Each row comes from the steps of one walk. Every step used is in the known rows, and no mark comes twice. Write the walk behind each row, first mark first.
In the rows, zero is written as 128.
Known rows
dabu/feto: [101  82 140 142 121 133 133 113 132  96 158  96 130 179 112 128 132 140
 149  93 167 122 156 132 141 116 130 127 166  66  99 201 155 137 144 113
 103 107 102 156 100 151 125]
nimu/kepa/lupodun: [ 97  73 154 145 145 132 116 114  60  91 159 137 150 134  85 137 143 135
 145 114 187 136 163 123 168 137 171 137 174  77 109 164 205 137 134 123
 100  92  91 144 113 144 167]
nufe/bada: [119  89 141 136 143 145 100 113  92 107 155 122 147 110 139 137 114 149
 130 101 144 134 154 142 161 138 153 125 165  80 105 178 176 149 141 132
 108 104  83 146 115 150 115]
ralab/feto/bada: [106  93 134 175 139 140  98 134 116  99 161  96 139 149 112 124 120 141
 142  96 138 108 136 137 151 152 122 123 159  94 106 211 173 103 149 141
 111  94  82 146  94 181 157]
dabu/feto/bada/nufe/desote/dorik: [ 60  98 107 143 116 133 107 137 155 105 168 101 132 208 137 115 104 157
 147  67 180 122 135 144  90 138 136 108 163  40  89 236 179 107 141  92
  94 126  95 138  90 154 152]
bada/lupodun: [ 99  91 147 134 116 134 120 136 125  96 157 151 144 139 124 129 129 139
 129  93 146 142 155 126 142 126 144 128 171 102 104 200 195 132 136 126
 103 102  91 152 111 164 128]
ralab/dorik: [108  86 137 113 110 131 105 124 100 102 186 140 152 132 126 128 116 148
 142 120 166 135 157 136 150 151 155 128 158  73 102 171 157 141 146 121
 100 106  96 139 124 151 134]
zezo/nufe: [ 99  74 139 158 135 131 118 122 129  94 153 146 145 144  84 129 121 152
 150  77 158 134 157 124 163 135 144 123 170  65 103 202 143 159 134 123
  99 117  94 153 113 155 150]
nimu/kepa/lupodun/bada/feto/dabu: [113  85 143 150 170 122 135  95  83  92 186 112 150 141  93 153 113 104
 165 135 224 100 161 127 174 138 202 145 178  62 122 103 205 131 156 120
  98  83 104 148 117 138 184]
feto/bada/lupodun/kepa: [101 110 146 157 133 155 125 152  98 107 158 169 143 137 149 119 134 132
 126  77 140 139 136 123 138 117 129 133 149  79 112 209 207 134 153 145
 100 107  99 138 109 166 153]
ralab/feto/bada/nufe: [102  95 124 165 122 148 105 154 131 103 166 102 133 161 116 119 115 144
 146  97 158 120 131 133 140 157 119 131 157 113 112 212 204 102 141 139
 115 110  81 136 102 177 134]
ralab/feto: [108  84 140 138 126 134 113 122 120  90 153  93 131 143 101 129 124 144
 143 114 142 114 149 137 160 142 140 132 167 107 107 194 176 117 142 137
 116 102  89 150  96 183 134]
desote/babib: [ 96  73 153 137 124 136 117 113 120  97 177 120 139 164 103 133 118 136
 136 101 162 115 146 133 165 151 150 120 166 117 105 164 157 132 142 130
 108 100  85 141 109 159 162]
bada/nufe/zezo: [101  84 131 135 121 144 159 151 144 109 172  82 124 154 132 126 101 160
 146  96 162 123 147 136 136 120 133 132 153 100  99 200 183 127 124 160
  98 110  96 147 115 157 111]
zezo/nufe/desote: [ 73  89 131 137 142 129 126 112 116  91 172 144 147 148  78 127 107 154
 147  59 153 126 150 133 150 119 156 120 172  45  90 219 150 153 143 106
  99 120  97 163 103 160 165]
nimu/kepa/lupodun/bada: [104  85 153 140 158 133 101 114  68  95 148 117 148 113  96 143 129 135
 150 106 203 130 163 119 169 137 192 146 163  97 115 142 233 146 142 120
 105  87 106 147 127 139 172]
kepa/lupodun/bada/nufe: [110  79 135 125 136 139  94 149  99 105 169 126 139 126 109 135 108 147
 157 102 202 146 156 119 142 133 172 143 154 118 118 136 220 138 131 123
 114 116 113 139 131 143 131]
nufe/desote/dorik/ralab: [ 79  63 121 108 129 124  85 106 161 100 136 165 149 126 131 118  94 174
 132  86 131 123 148 145 117 143 162 110 167  65  82 189 128 115 126 115
 104 107  95 142  99 161 163]
dorik/desote/babib: [103  85 146 135 124 123 131 116 111  97 207 138 139 158 103 138 118 140
 142  92 145 118 155 136 154 160 147 125 158 128  98 169 150 139 146 141
 104 105  74 126  98 163 187]
zezo/nufe/desote/dorik: [ 60  81 122 129 137 119 102 115 139  89 147 155 141 151  92 126 104 167
 145  71 156 126 155 140 132 146 168 108 174  42  89 222 139 145 133 100
  93 132  93 152 100 164 172]
babib/desote/dorik/ralab/feto/bada: [ 96  53 116 171 150 131  72 113 166  95 143 181 140 150 150 105 105 165
 132 115 110 111 134 140 113 184 112 109 152 115  95 184 148  94 135 133
 103  91  83 128  71 176 198]
zezo/nufe/bada: [106  84 143 166 148 141  97 108 113 102 149 139 148 119 102 136 114 157
 137  78 160 140 158 131 161 139 151 121 170  51 109 197 169 170 139 123
 101 121  82 155 117 147 133]
desote/nufe: [ 88  80 132 161 123 131 117 136 146  97 140 128 147 141  98 133 106 162
 142 106 155 130 148 136 148 135 145 135 172  98  97 159 150 119 128 113
 104 134  90 146 143 145 125]
desote/nufe/bada/feto: [ 95  98 130 183 151 138 104 113 133 103 153 108 151 121 118 137  87 144
 143 125 155 119 153 149 161 136 156 126 182  51 107 144 180 133 144 108
 105 119  81 145 157 122 116]
feto/bada/nufe/desote/dorik: [ 65  95 105 124 124 135  93 151 138 107 163 137 143 162 142 117  91 159
 142  75 158 124 131 146 108 163 145 110 163  70  88 215 181 103 134 109
  97 123  87 130 104 161 159]
ralab/feto/dabu: [119  80 140 133 126 129 143 110 130  89 175 102 134 169  96 142 118 137
 145 127 166 102 145 139 155 147 148 135 171  99 107 159 140 109 146 136
 110 109  83 150  74 194 143]
bada/nufe/desote/babib: [ 70  88 136  98 113 142 128 122 126  98 198 111 139 184 104 126 101 144
 139  84 177 121 135 137 138 141 160 124 166 111  97 181 185 122 142 110
 110 116  85 137 104 157 157]
desote/dorik: [ 94  73 128 123 124 125  88 131 135  97 130 149 136 138 133 131 114 157
 142 105 145 129 157 143 140 161 154 116 168  93  97 186 152 123 127 131
 100 114  91 136 114 165 139]
ralab/dorik/desote/babib/sevevem: [ 91  84 153 116 108 119 112 126  69 105 246 199 154 120 132 131 103 156
 140 115 170 129 159 136 134 193 177 128 153  84 104 171 168 141 159 115
  95  98  70 110 117 163 190]
kepa/lupodun/bada/nufe/desote/dorik: [ 73  86 119  91 136 127  79 140 111 100 163 131 137 127 119 134  90 163
 153  95 200 141 153 136 117 143 198 129 157  92 102 156 217 126 129 100
 108 127 110 135 117 152 154]
dabu/feto/bada/nufe/desote: [ 75 108 116 141 119 146 132 134 139 106 188  87 138 200 125 115 110 142
 148  62 171 120 132 137 109 115 122 121 158  42  91 234 190 116 151 100
 102 115  98 149  93 146 145]
nufe/desote/dorik/ralab/feto/dabu: [ 89  59 125 115 125 117 116  89 183  89 155 131 142 157 106 131  96 168
 133 112 153  99 141 148 111 154 167 119 170  76  90 167 108  90 134 120
 107 112  85 146  59 195 172]
zezo/nufe/desote/babib: [ 63  83 149 142 137 132 123  97 125  88 192 126 145 172  65 131 108 145
 139  61 173 116 144 131 153 136 164 112 171  59  95 200 143 153 148  98
 100 121  86 155  98 156 195]
desote/dorik/ralab/feto: [104  51 133 140 122 125  73 112 180  93 115 137 134 134 117 122 112 172
 135 114 137 119 152 139 129 163 145 117 167 103 100 186 141 101 123 141
 113 109  87 140  92 180 151]
dabu/feto/bada/nufe: [ 97  94 123 173 115 146 123 144 149 108 170  99 135 201 131 118 124 141
 152  79 182 130 137 126 121 130 114 124 157  67 102 216 184 119 141 119
 102 117  95 140 104 143 128]
duzuk/dorik/desote/nufe/bada: [106 111 119 187 129 122 125 104 117 111 167 134 147  85 101 152 109 179
 137 107 172 140 160 157 130 150 152 139 180  79  86 172 165 143 126  91
 103 125  62 128 125 144 140]

Which walk is each row?
[ 92 103 144 186 121 140 120 135 145 103 165 117 139 186 131 123 139 130
 133  66 164 133 145 123 114 111 112 119 162  49 102 237 196 123 151 109
  93  99  94 157  93 154 143]
dabu/feto/bada/lupodun
[114  79 148 135 153 132  89 128  83 100 162 125 144 108 104 142 111 146
 152 101 185 136 158 123 155 128 175 137 156  94 112 138 197 145 139 126
 112  98 113 148 126 148 144]
kepa/lupodun/bada
[131  61 129 161 118 128 136  78 168 100 162 133 138 124  83 141 122 163
 142 125 185 112 143 145 134 145 146 135 186  81  99 165 108 100 127 120
 113  92  82 147  64 186 152]
duzuk/dorik/ralab/feto/dabu
[113  44 132 139 120 116 101 102 192  93 140 147 138 152 112 131 109 164
 138 126 159 106 148 140 127 168 155 121 168  93 102 149 106  92 126 142
 107 114  81 140  71 189 158]
desote/dorik/ralab/feto/dabu
[ 79  74 120 152 140 129  68 113 165  99 144 130 143 136 123 113  98 172
 130  83 129 105 131 147 112 159 142 106 160  65  87 218 148  90 138 121
 108  97  86 143  80 181 190]
nufe/desote/dorik/ralab/feto/bada
[ 82  72 110  90 123 131  80 125 189 108 131 146 143 126 144 118  78 177
 145  77 167 125 143 136 107 146 178 126 154 104  92 164 182 118 126 112
 113 121 108 136 124 154 149]
lupodun/bada/nufe/desote/dorik/ralab
[ 90  98 124 146 103 110 123 138 128 100 194 157 159 126 106 135 104 168
 149 118 161 138 164 140 127 160 152 140 154  92  89 152 147 136 143 109
  95 137  80 122 143 145 151]
ralab/dorik/desote/nufe
[113  85 135 173 159 130 132  89 128 100 188 138 151 146  97 146  97 128
 148 108 181 113 157 138 170 141 164 118 185  14 115 157 130 157 153 124
  95 114  80 154 103 143 148]
zezo/nufe/bada/feto/dabu
[102 101 152 122 121 149 138 139  97  98 151 166 137 133 135 125 137 136
 128  96 142 145 151 124 147 108 149 144 156  96 113 198 207 148 145 141
 106 113 105 142 113 169 128]
bada/lupodun/kepa
[121  99 121 143 117 120 143 110 100 106 184 152 137 112 101 144 126 159
 152  94 160 134 160 150 138 147 142 134 179  95  85 206 150 143 131 115
 103  97  78 128  92 166 161]
duzuk/dorik/desote
[103  93 119 156 121 149 106 157 130 112 163 140 146 160 138 117 107 144
 148  84 158 131 133 129 139 151 122 126 158  94 104 200 185 115 136 133
 106 112  85 131 118 149 136]
feto/bada/nufe
[102  45 129 129 123 128  77 115 173 103 119 178 144 128 136 121 108 173
 137  99 137 133 155 136 128 157 149 113 165  89  93 174 123 118 117 139
 104 105  93 137 109 157 146]
desote/dorik/ralab
[121  96 129 131 152 127 136 109 139 100 184 107 141 148 125 145  87 115
 164 122 184  93 152 136 169 138 173 134 170  80 113 121 157 127 158 130
 104  97 106 147 124 150 153]
lupodun/bada/feto/dabu
[ 95 112 150 173 124 153 137 138 116 104 163 127 133 176 143 118 148 127
 131  70 160 137 139 121 119  93 120 132 149  45 110 233 204 143 158 127
  96 112 106 147  96 159 146]
dabu/feto/bada/lupodun/kepa
[108  37 122 132 136 117 118  91 183  84 154 187 135 173 140 122 103 162
 135 146 134 106 144 139 114 182 140 121 161 124  97 132 111  93 132 135
 102 103  83 135  48 188 181]
babib/desote/dorik/ralab/feto/dabu
[ 97  42 120 126 140 126  90 106 164  96 138 218 143 145 159 110 103 170
 135 117 114 130 152 136 120 169 134 112 155 114  89 154 132 121 123 129
  99  98  96 130  92 154 172]
babib/desote/dorik/ralab
[101  94 136 181 131 139 115 123 131 105 169  92 138 182 123 124 126 137
 150  75 160 118 142 131 129 126 113 117 161  45  99 215 161 131 151 118
  97 101  97 149  97 149 149]
dabu/feto/bada
[118  77 112 190 112 148  98 118 173 114 149 132 138 123 100 118 118 169
 144  98 181 130 130 139 120 155 120 129 174  89 100 216 170  95 121 118
 117  93  80 133  91 169 151]
duzuk/dorik/ralab/feto/bada/nufe
[112 100 131 135 154 135 106 120 127 101 162 100 137 127 128 134  92 121
 164 109 159 106 154 136 171 135 165 131 168  88 111 155 195 137 156 127
 110  89 112 150 143 142 144]
lupodun/bada/feto
[ 76  86 146 112 130 134 126 104 106  94 195 102 142 167  95 133 104 139
 133  83 159 108 138 142 150 134 163 117 166  94  93 178 158 130 151 109
 107 103  88 147  97 160 178]
nufe/desote/babib
[ 91 102 118 198 125 115 181 123 151 110 178  90 131 113  90 149 103 187
 151 100 172 121 156 157 120 124 137 139 168  87  77 198 139 125 118 119
  89 114  75 141 118 157 155]
duzuk/dorik/desote/nufe/zezo
[ 99  42 124 135 139 126  87 102 168  86 136 177 133 150 139 111 107 169
 132 132 112 118 149 139 119 177 131 117 156 131  97 166 148 106 130 136
 107  97  90 137  71 178 174]
babib/desote/dorik/ralab/feto
[ 97  93 123 172 132 151 146 161 140 117 182  84 132 160 145 121  98 157
 148  78 161 116 134 136 128 131 116 123 146  84  99 215 184 115 131 161
  93 104  89 144 115 155 132]
feto/bada/nufe/zezo
[110  89 140 144 167 133  96 122  88  99 179 123 141 113 106 141 100 123
 165 116 183 122 163 131 164 128 179 131 168  65 117 135 204 139 149 125
 110  83 117 149 136 133 157]
kepa/lupodun/bada/feto
[ 81  95 120  94 116 142 131 135 118 100 178 121 141 156 117 122  99 150
 143  86 152 128 142 139 135 127 153 132 167  91  92 199 190 125 137 114
 110 118  96 142 109 157 129]
bada/nufe/desote
[ 96  86 144 152 121 123 131 105  75 109 216 189 138 105 104 143 113 159
 143 101 182 127 155 146 138 183 172 129 182  90  96 198 164 136 139  95
 102  86  63 116  99 169 192]
duzuk/dorik/desote/babib/sevevem
[ 98  95 151 176 138 140 108 116 121  99 150 160 151 125 110 135 126 148
 118  70 163 156 161 124 143 126 153 122 171  52 111 214 202 171 140 114
  97 123  79 163 112 153 127]
zezo/nufe/bada/lupodun
[ 89  80 156 135 126 124 121 130  76 102 214 187 143 134 123 133 104 151
 142  90 148 119 154 134 144 182 168 128 162 109 102 182 169 136 149 122
 102  99  64 117 110 168 183]
dorik/desote/babib/sevevem
[ 77  86 145 103 139 137 103 122  92  99 205 104 140 153  89 137  94 144
 145  87 216 127 142 127 133 132 192 134 153 108 110 134 222 133 144 103
 115 114 106 140 114 145 174]
kepa/lupodun/bada/nufe/desote/babib
[102  91 147 149 173 130 104 108  73  92 164 105 147 121  92 141 115 111
 163 120 199 112 165 126 183 134 197 140 174  68 119 137 241 142 151 120
 105  73 111 147 140 127 175]
nimu/kepa/lupodun/bada/feto
[ 87  97 127  99 142 137 105 136  86 100 185 121 143 124 103 133  92 152
 153  90 193 138 148 128 130 118 185 141 155  92 105 153 226 136 139 108
 113 116 113 145 119 145 142]
kepa/lupodun/bada/nufe/desote
[ 84  94 129 180 132 116 166 146 151 103 174  91 136 138 107 139  93 177
 149  91 138 113 157 145 127 122 133 138 151 103  83 179 139 128 127 148
  90 126  79 144 128 155 149]
dorik/desote/nufe/zezo
[ 81  93 136 174 144 139 113 122 129  96 153 173 152 139 149 129 105 156
 111 122 134 150 150 134 124 137 136 132 161 114 103 150 214 134 139  91
  97 123  75 146 120 139 129]
babib/desote/nufe/bada/lupodun
[ 69  56 123 138 133 121  85 102 179  95 134 184 150 135  95 117  96 182
 139  61 147 131 152 134 116 145 163 106 171  39  84 208 111 138 124 108
  96 124  97 151 100 157 181]
zezo/nufe/desote/dorik/ralab
[113 110 157 129 135 157 119 126  78 105 150 155 142 105 156 132 131 141
 112  95 140 150 152 132 148 110 159 140 155  73 118 195 229 162 150 140
 106 115  92 142 113 160 113]
nufe/bada/lupodun/kepa
[ 75  62 111 101 111 132  90 124 180 104 139 170 145 142 137 113  88 179
 137  87 148 132 143 141 103 149 159 117 166  82  86 188 154 108 117 115
 107 121  95 134 105 156 143]
bada/nufe/desote/dorik/ralab
[ 86  67 160 136 129 139 106 121  85 102 184 170 142 138 123 130 105 146
 136 103 167 120 144 131 156 173 169 121 170  93 110 178 177 126 145 114
 106  92  77 134 119 161 160]
desote/babib/sevevem
[ 88 108 118  86 129 140 116 135 129 105 171  96 138 138 127 128  86 149
 150  80 171 121 143 133 139 127 171 141 156 112  99 177 219 136 144 110
 113 117 110 147 129 153 130]
lupodun/bada/nufe/desote
[ 96 109 123 183 150 124 122 121 126 104 180 129 151 119 116 142  87 148
 146 116 136 121 162 152 153 148 154 130 176  73  98 153 172 140 148 116
 102 123  70 130 146 128 142]
dorik/desote/nufe/bada/feto
[ 76  72 104 134 122 138  78 138 179 112 146 170 151 149 145 107  85 176
 134  70 150 126 128 140  97 158 140 108 159  69  85 204 156 100 124 119
 103 116  89 127 106 152 165]
feto/bada/nufe/desote/dorik/ralab
[ 56  92 135 134 130 151 105 143  88 111 215 165 150 156 135 114  82 149
 135  71 173 116 121 135 123 172 161 117 162  76 104 209 203 107 151  99
 103 102  74 125 113 157 181]
feto/bada/nufe/desote/babib/sevevem
[ 72  85 122 100 130 123  98 120 123  96 149 130 139 145 123 129 101 161
 139  92 141 120 149 150 131 147 167 113 170  71  83 201 153 120 136 113
 100 115  93 141 102 169 158]
nufe/desote/dorik
[122  84 139 142 162 125 128 110 100  98 201 131 145 135  98 151  94 114
 167 130 204 110 157 132 161 134 189 134 172  58 119  98 164 127 153 128
 105  93 110 148 113 142 162]
kepa/lupodun/bada/feto/dabu
[104  84 141 138 146 140 130 152 113 111 179  71 126 125 119 138  95 162
 158  97 203 134 155 126 132 113 165 142 140 100 111 156 218 134 125 149
 101 106 115 154 126 147 123]
kepa/lupodun/bada/nufe/zezo
